Each row was made from one walk, in order. Every step used is in the known rows, and no mark comes twice. Write each row's walk.
Known rows:
T A W: [-13  55  -2  -8  24   8  14  47  15 -27  47  -4 -17  22  26  -3  14  -7
  -1 -11  -4   2   1  -7 -31  21  22   3  13   1   2   1  -3 -13 -25   8]
L R K: [  0  10  -1 -14   7 -32  -6  40  15  -1  22   0  -1  17  -1  -2   5 -15
 -25   5  -5   6  -7  -8  19 -12   2   0 -42   2  -1   9 -10  -6   7 -45]
L R K E: [ -5   9  -6 -10 -17 -22  -9  59  19 -12  32  -1   3  25  -9 -11   7 -15
 -14   1  -1   6   2  20 -20   7   0   7 -35  23   1   8   8   1  39 -49]
W A T: [  2  30  -2   1  14   7   4 -17 -11  -9  -1  15  16  18  28  49  20 -26
  17 -27   3   5  16 -42 -10 -12  28  21  49 -16   0   9 -21  18   2  27]
T A E: [ -2  51  -1 -16  22  39   1  22  16 -22  34  -2 -14  25  18  -2  10  -6
  12 -17   4 -17  -9 -31 -25  23  26  28   3  -1  11   6  11  -6 -27  19]
D W A: [  0  18   9 -12  17 -15  -6 -49  -7   0  30   5   7   1  27  51  15 -22
  13 -15  -7  14  -1  -8 -33 -11  22   3  48  -9   4  -1 -23  -5  12  25]
A E Y: [-12   4  -2 -23  -5  11  10 -20 -10  13 -14  -2  -2   7  23 -13  -5  11
   5   1 -17 -17 -39   5   9  -1  20   8  21 -22  12  25 -11  29 -17  32]
L P: [ -1   7  -9  -7   5 -62  -7   0  14   2 -19   4  -4  11   1   5   3   0
 -15  13  12   8  25   4  -1 -28 -20   8   8  -9   2 -11  -5 -26 -11 -20]
W A E: [  9  19   1  -6  14  25  -6 -22   8   8  12  11   7  10  22  56   4  -9
  14 -26 -11  -7 -12 -37 -38   8  30  21  51  -7  10  15   8   3 -18  29]
S E: [  4  -2  -1 -11  -8 -16   4   1 -12   0  -2   5  10  12  -5 -22 -12  14
  28  13 -10  20  -4   1 -22  -3  -4   4  -5   6   6 -10   5 -14   5  17]
K E T: [ -9  17 -13   9 -30 -15 -22  -9   3 -29  11  -1  17  -4 -17 -42  13   0
   9   6  26   0   8   4 -20  -5  -4  17   1   9   1  10  -5  32  63  -1]
Y E W: [ -4  -9  -5  14   5 -25  -4 -24   0   7   5   2  -5 -12 -14 -25   3  27
  17  14   1   0 -17  20 -13   4 -27 -16  31  -1  -3  33 -22  15   8  17]
R L: [ -6   8   9 -11  25 -31  -1  20  -2  -8  -4   2  -9  12   3 -24   6 -23
  11   7   6   5 -12 -25 -43   1 -13 -18   0  23  -5 -16 -21 -13 -30   9]
A W E: [  3  29   8 -12  15  -5  38  17   3   8   4   2  10   5  24  31 -13   5
  17 -17 -15   5 -19 -12 -29   3  13 -26  30   4  -6  11 -10   1 -47  -5]
R L P: [ -7  -6  -1  -9  22 -59 -11  19   8  -2 -29   4 -21  12   0  -4  -1 -18
  -8  19  13  12  20  -8 -22 -19 -28  -4  -1  19  -6 -31  -5 -36 -36 -21]
R K E: [-13  33   6   9 -12  12 -19  39   4  -2  38  -7  25  17 -12 -36  16 -15
   0  -1   4  15 -16  22 -47   9   1  -1 -15  28   2   9   3  27  50 -25]
F Y E P L R K: [ 19 -62   5  18  23  11  18  28   1  22 -25   7 -16   1  -4  25  -1 -29
 -11  10 -15  15  -2  32  42   5 -15 -31 -22  -5  -2 -16   2 -12 -51 -51]
P E T: [ -4   4  -7   7 -14  -7  -4 -10   2  -2 -12  -3  17  -1 -16 -53   4   2
 -27  -1  11 -14   7 -29  11  -9 -14   3   6  16 -10  -4   3  19  17 -22]
S E W A: [  5 -18  -6  16  -9  35 -18 -44 -28  16  10   8   4 -28 -11  22 -17  40
  17  18 -11  18   0  -4 -14  -5   3  13  21  -6   7   7   4 -10  41  55]
F Y E T A: [ 13  -9 -10  21  26   6   4 -10  -8 -43  20   5  -5   4 -11 -27  26  -7
  31   5  21   1   5  -1  27   1   3   5  33 -25  -8   5  -6  12  13   5]
R L P E K: [ -7 -41   5   3   0 -18 -14  13   7  26 -28  -9  -7  -6 -17  -7  -6 -11
 -48   4   3  -5   8 -13  11 -10 -46 -20  -3  22 -20 -35  30 -22 -18 -54]
E Y: [ -8 -15  -3 -13  -9 -22   9 -25 -20  12 -14  -2   6  -5  10 -46   5  14
   0  14  -3  -2 -27  21  22 -17   1  -9  11 -25   3  20 -28  13  19  26]
K E T A W D: [-15  34  -8  24 -24  25   3  15   0 -25  61  -2  -7  11   1  15  20  -2
  12 -22  21   1  43   7 -24  18  27   6  23  21   3  -4  18  29  56  10]
K E: [ -5  21  -4  -4 -19 -25  -1  14   5 -14  18   2  14  16  -5 -31  12  -3
  16  -5  13   5   0  19 -70  11  -3   2  15  17   5   4  -4   7  27   6]
L R K E P: [-12 -13  -2  -4 -25  -7 -14  35  12 -15   7  -8   9  -5  -7   6  -6 -16
 -25   2   7  17   4  32  28   2  -7   9 -47  13   4  -1   6  -5  48 -53]
K E W: [-13  21  -9   9 -23   4 -15  -9  -3  -4  26  -3   5  -9 -15 -31   4  25
   1  11  14  -1  -3  26 -52  12 -15   4   6   8   6  21 -15  18  40  30]
D W E: [  4  20  18 -22  16 -18  25 -40  -7   2   9  -2  11   1  20  26  -4 -10
  27 -13  -6   7 -20  -5 -23 -14  12 -15  15   1  -4   1 -29  -3 -21   5]
W A: [ 10   2   1   5   7  -8  -6 -23  -3   5  14  10  13  -3   7  26  14  -7
   7 -12   4   8  -1 -21 -28 -11  13   5  39  -8   1   8 -10  -9  17  24]
D W E T A: [  0  28   8  -8  15  28   3 -43  -6 -36  32 -10  -2 -20  10   4   4  -7
  20  -8  19  -5  -1 -22  41 -13  24  18  -9  -9  -7  -3 -17   0  32   3]
E T A W D: [-12  31  -2  16   1   8   6  -1  -5 -17  48  -1 -12   3   7  24  17   0
  -1 -17  16   2  33 -27  19  -1  28   0  18   5   1  -3   2  19  24  13]
A W E P L R: [ 12 -27   3 -13   2   6  45  29  16  18 -41   5 -26 -14  26  58 -32  -3
 -20 -10 -19  -3   9   1  22   3   3 -27 -17   0  -1 -18   6 -34 -82 -34]
P L R K E: [  6   1  -3   3 -18   5 -10  74  25  13  20   2 -16  24 -11 -29   9 -20
 -24   8  -8  -5   8  25 -46  17  -3  -2 -53  34   4 -11  20  -4   7 -48]
F Y E T: [ 12 -20 -11  18  15 -26  10 -32 -16 -19  -6  12  11   1 -11 -14  18  -7
  30   7  11  10  -6   5  17 -12  -9 -14  48 -25  -9  12 -18  33  -4   2]
E F: [  5   3   9  -6  -6 -36  -3 -28  -7   7 -33  -3  18  -6 -12   3  -1  12
  10  -3  -2 -13  -8  10   7  -8  -7  -7  -5 -22  -6  16  -7   8   6  33]

Write each row's walk:
[ 11 -29   8   7  -2 -52   6 -23   0   5 -36   2  14  -1 -19  -3   0  12
  37  -4  -8 -10 -14  37   5   6 -21 -14  29 -17 -13  26   1  13   4  16] -> Y E F
[  5 -29   7 -12  -7  -2  31 -38 -26  20 -24  -2  17 -17  10 -22 -12  24
  13   5  -3  -5 -42  12  30 -20   8 -15  11 -21  -6  24 -25   7  12  19] -> W E Y
[  3 -13   8   8  -4  13   0  -8  -1  22 -31  -1  -6 -20   3 -15  -2  -9
 -19   4   7   3   3   3   4  -5 -15 -15 -23   1   8 -20  -8 -16 -29   7] -> E P L
[  7 -26  24 -11  12  26  14   0   4  29 -17  -8 -13 -24  17  52 -22 -27
 -23  -3 -17   9  -9  14  56 -12   7 -22 -63  14  -2 -26  -6 -22 -31 -54] -> D W E P L R K
[  0 -19   7   3 -16   4  -1 -12   2  26   7 -10  25  -8 -12 -29   4   5
 -34 -16  -4 -14 -21 -18  12   2 -22 -25   4   2 -12   1  15   8  13 -26] -> P E K
[ -6  35   7   7  15   8  26  21   2   0  54   1 -14  26  19  33  18  -5
   7 -28   3   8  24 -11 -32  15  28 -14  31  13   4  -5   1  -8 -11  20] -> T A W D
[ -5 -36  -5 -17 -23  -9  13 -19 -32  11 -20   0   7   0   3 -52 -17  32
  23  29 -21  14 -23  30  21 -11   4   2   0 -12   7   4  -8   2  30  35] -> S E Y
[ -1  -8 -10   1 -19 -11 -18 -18 -15 -14 -10   4  13 -10 -16 -38 -13  21
  24  22   5  18   4 -13  28 -21  -1  19 -16   0   3  -9   6  15  43  11] -> S E T
[ -4  25   3  -9   7  54 -16  -3  13  -9  46 -11  -3  -4   9   8  10   2
  -6 -24   6 -22 -25 -37  31  17  19  15 -10 -31   4  17  22   9   7   7] -> T A E K
[ 10 -46   6   5  21 -26  10  -3 -14  19 -80   1  -1  14 -22  20 -13 -10
 -19   9 -13 -10  28  13 -14  -5 -34 -21  24  10 -23 -43  23 -28 -72  -6] -> R L P E F Y
[ 27 -70  -6   5  16 -26  33   2   1   7 -49  17 -25   3   3  25  -4 -19
   1   6  -9   4  13  32  21   5 -20 -31   8 -19   0 -19  -2 -32 -70 -20] -> F Y E P L R
[ -7  -4  13  27 -21  58 -21  38   3  25   2 -12   7 -13 -11 -30   4 -19
 -21   4   6  13  -6  32 -17  14 -10 -10 -49  35   7 -16  12  13  19 -26] -> R K E P L
[ -1  23   0   1   3   3  19  -6   0 -10  -2   1  11 -16  12  19 -12   8
   9  -9   0  -2  -9 -26  17 -13  14  -7  18  -6 -11  12  -8  29 -10 -12] -> A W E T
[  2 -29   3  -4 -22   3 -12 -17 -15  14   7  -3  20 -16 -13 -16 -12  24
  16   8 -10  18 -21  -5  28  -9 -12  -6 -21 -17   0   1  15   4  38   7] -> S E K
[ -3   4 -17  14  -5   1 -16  11  23 -21  -1  -7 -11   2 -18 -35   5   5
 -49  10  26 -16  50 -15  40 -14 -16  35  -9   9 -11 -28  29 -24  24 -43] -> L P E T A
[ -2 -33   6   6   3 -37  11 -19   1  -4 -25   1  11 -14  -1  -5  -2  -4
  16  -1   8  18 -12  24  25   0 -24 -14  29  -6  -3   7 -16  -2  -3 -14] -> Y E P
[  9 -58   8  14   5  -2   1  41  19  22 -22   1 -20  -7  -7   1  -7 -20
 -20   9 -10   8  -3  29  46   6 -23 -20 -46  13  -2  -7  10 -12 -19 -65] -> Y E P L R K
[ -5  -2  -7   1 -11   6  -9 -21 -21   9   2   0  -1 -15 -15 -26 -21  45
  16  29  -9  14  -6   6 -10  -3 -11   1 -12   2   8   6  -9  -3  18  41] -> S E W
[ -5  34   2  12   6  56  -2 -34  -7  15  47  -2 -23  -2   2  39   6  26
   3 -17   8 -17  12 -32  -9  18  23   6  10   3  15  17   1  11  -5  55] -> T A E W D
[ -9  28   3  -9  15  50  -1  -4   9 -26   9 -10  -9  -4  19  18  -3  -4
  -3 -19  10  -7  -6 -21  28  18  20  28  -6 -11  14  -2   5 -12 -24  15] -> T A E P
[ 16  -6   6  -2  13 -20   9 -39 -26   7 -34   4  23   1 -11  19   4   5
  18  -2  -5  -8  -9  15   0 -10  -1 -19  18 -39  -7   7 -13   7 -24  46] -> E F Y
[ 17 -11  -8 -16  -1 -38   8  31  22  10 -15  12 -28  18   5 -13   2  -9
 -19   7  -5 -14  15  -7 -24  -2  -7 -10 -31   2   6 -12  -3 -32 -46 -14] -> P L R
[  8 -49   4   1 -14  26  -8  41   0  27 -29  -2 -16  -9  -8  -3 -30  -3
 -20  25 -21  23   8  17  49  -3  -7  -3 -87  16   8 -33  26 -29  -7 -41] -> S E P L R K
[ -6  33  -8  -8  -3   6 -18 -21   7 -13  -2   1   5  -3   7  -1   1   0
   7  -6   6 -15 -10 -40  13  -8  13  23   2 -12   7  17   0  40  -7   7] -> A E T
[ 19 -35  -3  -6   0  34   1 -11  18  20 -33  12 -26 -15  25  83 -18 -17
 -20 -18 -13 -14  16 -25  12  10  20  15   0 -12  15 -11  24 -31 -52   0] -> W A E P L R
[-11  52  -5  -3  18  60 -14  -5   8 -14  41  -8 -22  -4   6  -2   1  27
  -4  -1   4 -23 -13 -25  -9  22  17  25  -6  -9  12  23  -3   6 -14  43] -> T A E W
[ -9   9  -4   7  -7  10   2 -16  -2  22   0  -6   5  -6 -16 -39  -5  30
 -35   5  -4 -16  -6 -11 -28   8 -22 -14   9  20  -5   9  -9   4  -6   9] -> P E W
[ -8   5 -14   3 -29 -16 -32  38  15 -26  23  -4   7   1 -21 -22   6 -10
 -19  11  13   0  10   7  28  -8  -1  24 -48  10  -2   8   9  29  74 -57] -> L R K E T
[ 11 -35  -4 -11  -8 -27   9   8  13   9 -38   5 -25 -10   5   6 -11 -11
 -31   8   4  -5  22   3  25  -6 -14  -9 -42  -7   7 -22  -5 -39 -40 -19] -> E P L R
[  1 -38   9   0   3 -42  -7   8   5  18 -78  -6  -5   7 -23   1 -19  -5
 -25  10  -9 -20  28  13  -7  -5 -44  -9   3  27 -23 -34  31 -30 -40 -20] -> R L P E F
[-18  42  -1  33  -8  80 -36   3 -17   3  39  -2  19  -3   4  33  17  -7
   2 -12   4   8   5  -3 -15   8  21  25  18   5   1  27  -9  52  68  14] -> R K E W A T
[ 19 -28   4  -3   2  -3  14 -31 -38   7 -47   6  22   2 -19  17 -19  23
  43  13 -24  11  -2  28   2  -5   2 -10   9 -27  -3  -9  10  -2 -14  55] -> S E F Y
[-21  54 -15   9 -13  25 -12  44  17 -56  53  -7  -9   9   6 -25  16  -4
   5  -4  16  -4  21  12 -27  23  21  25  12   7   1   2  15  17  47  -3] -> K E T A W
[  3  33   7 -12  10  35  -9  -7   8 -13  -4  -8  -5   6   0  19  -3  11
  17 -20  -6 -35  -8  -6   8  25  23  27  -5 -22   2  16  24   2 -19  42] -> T A E F
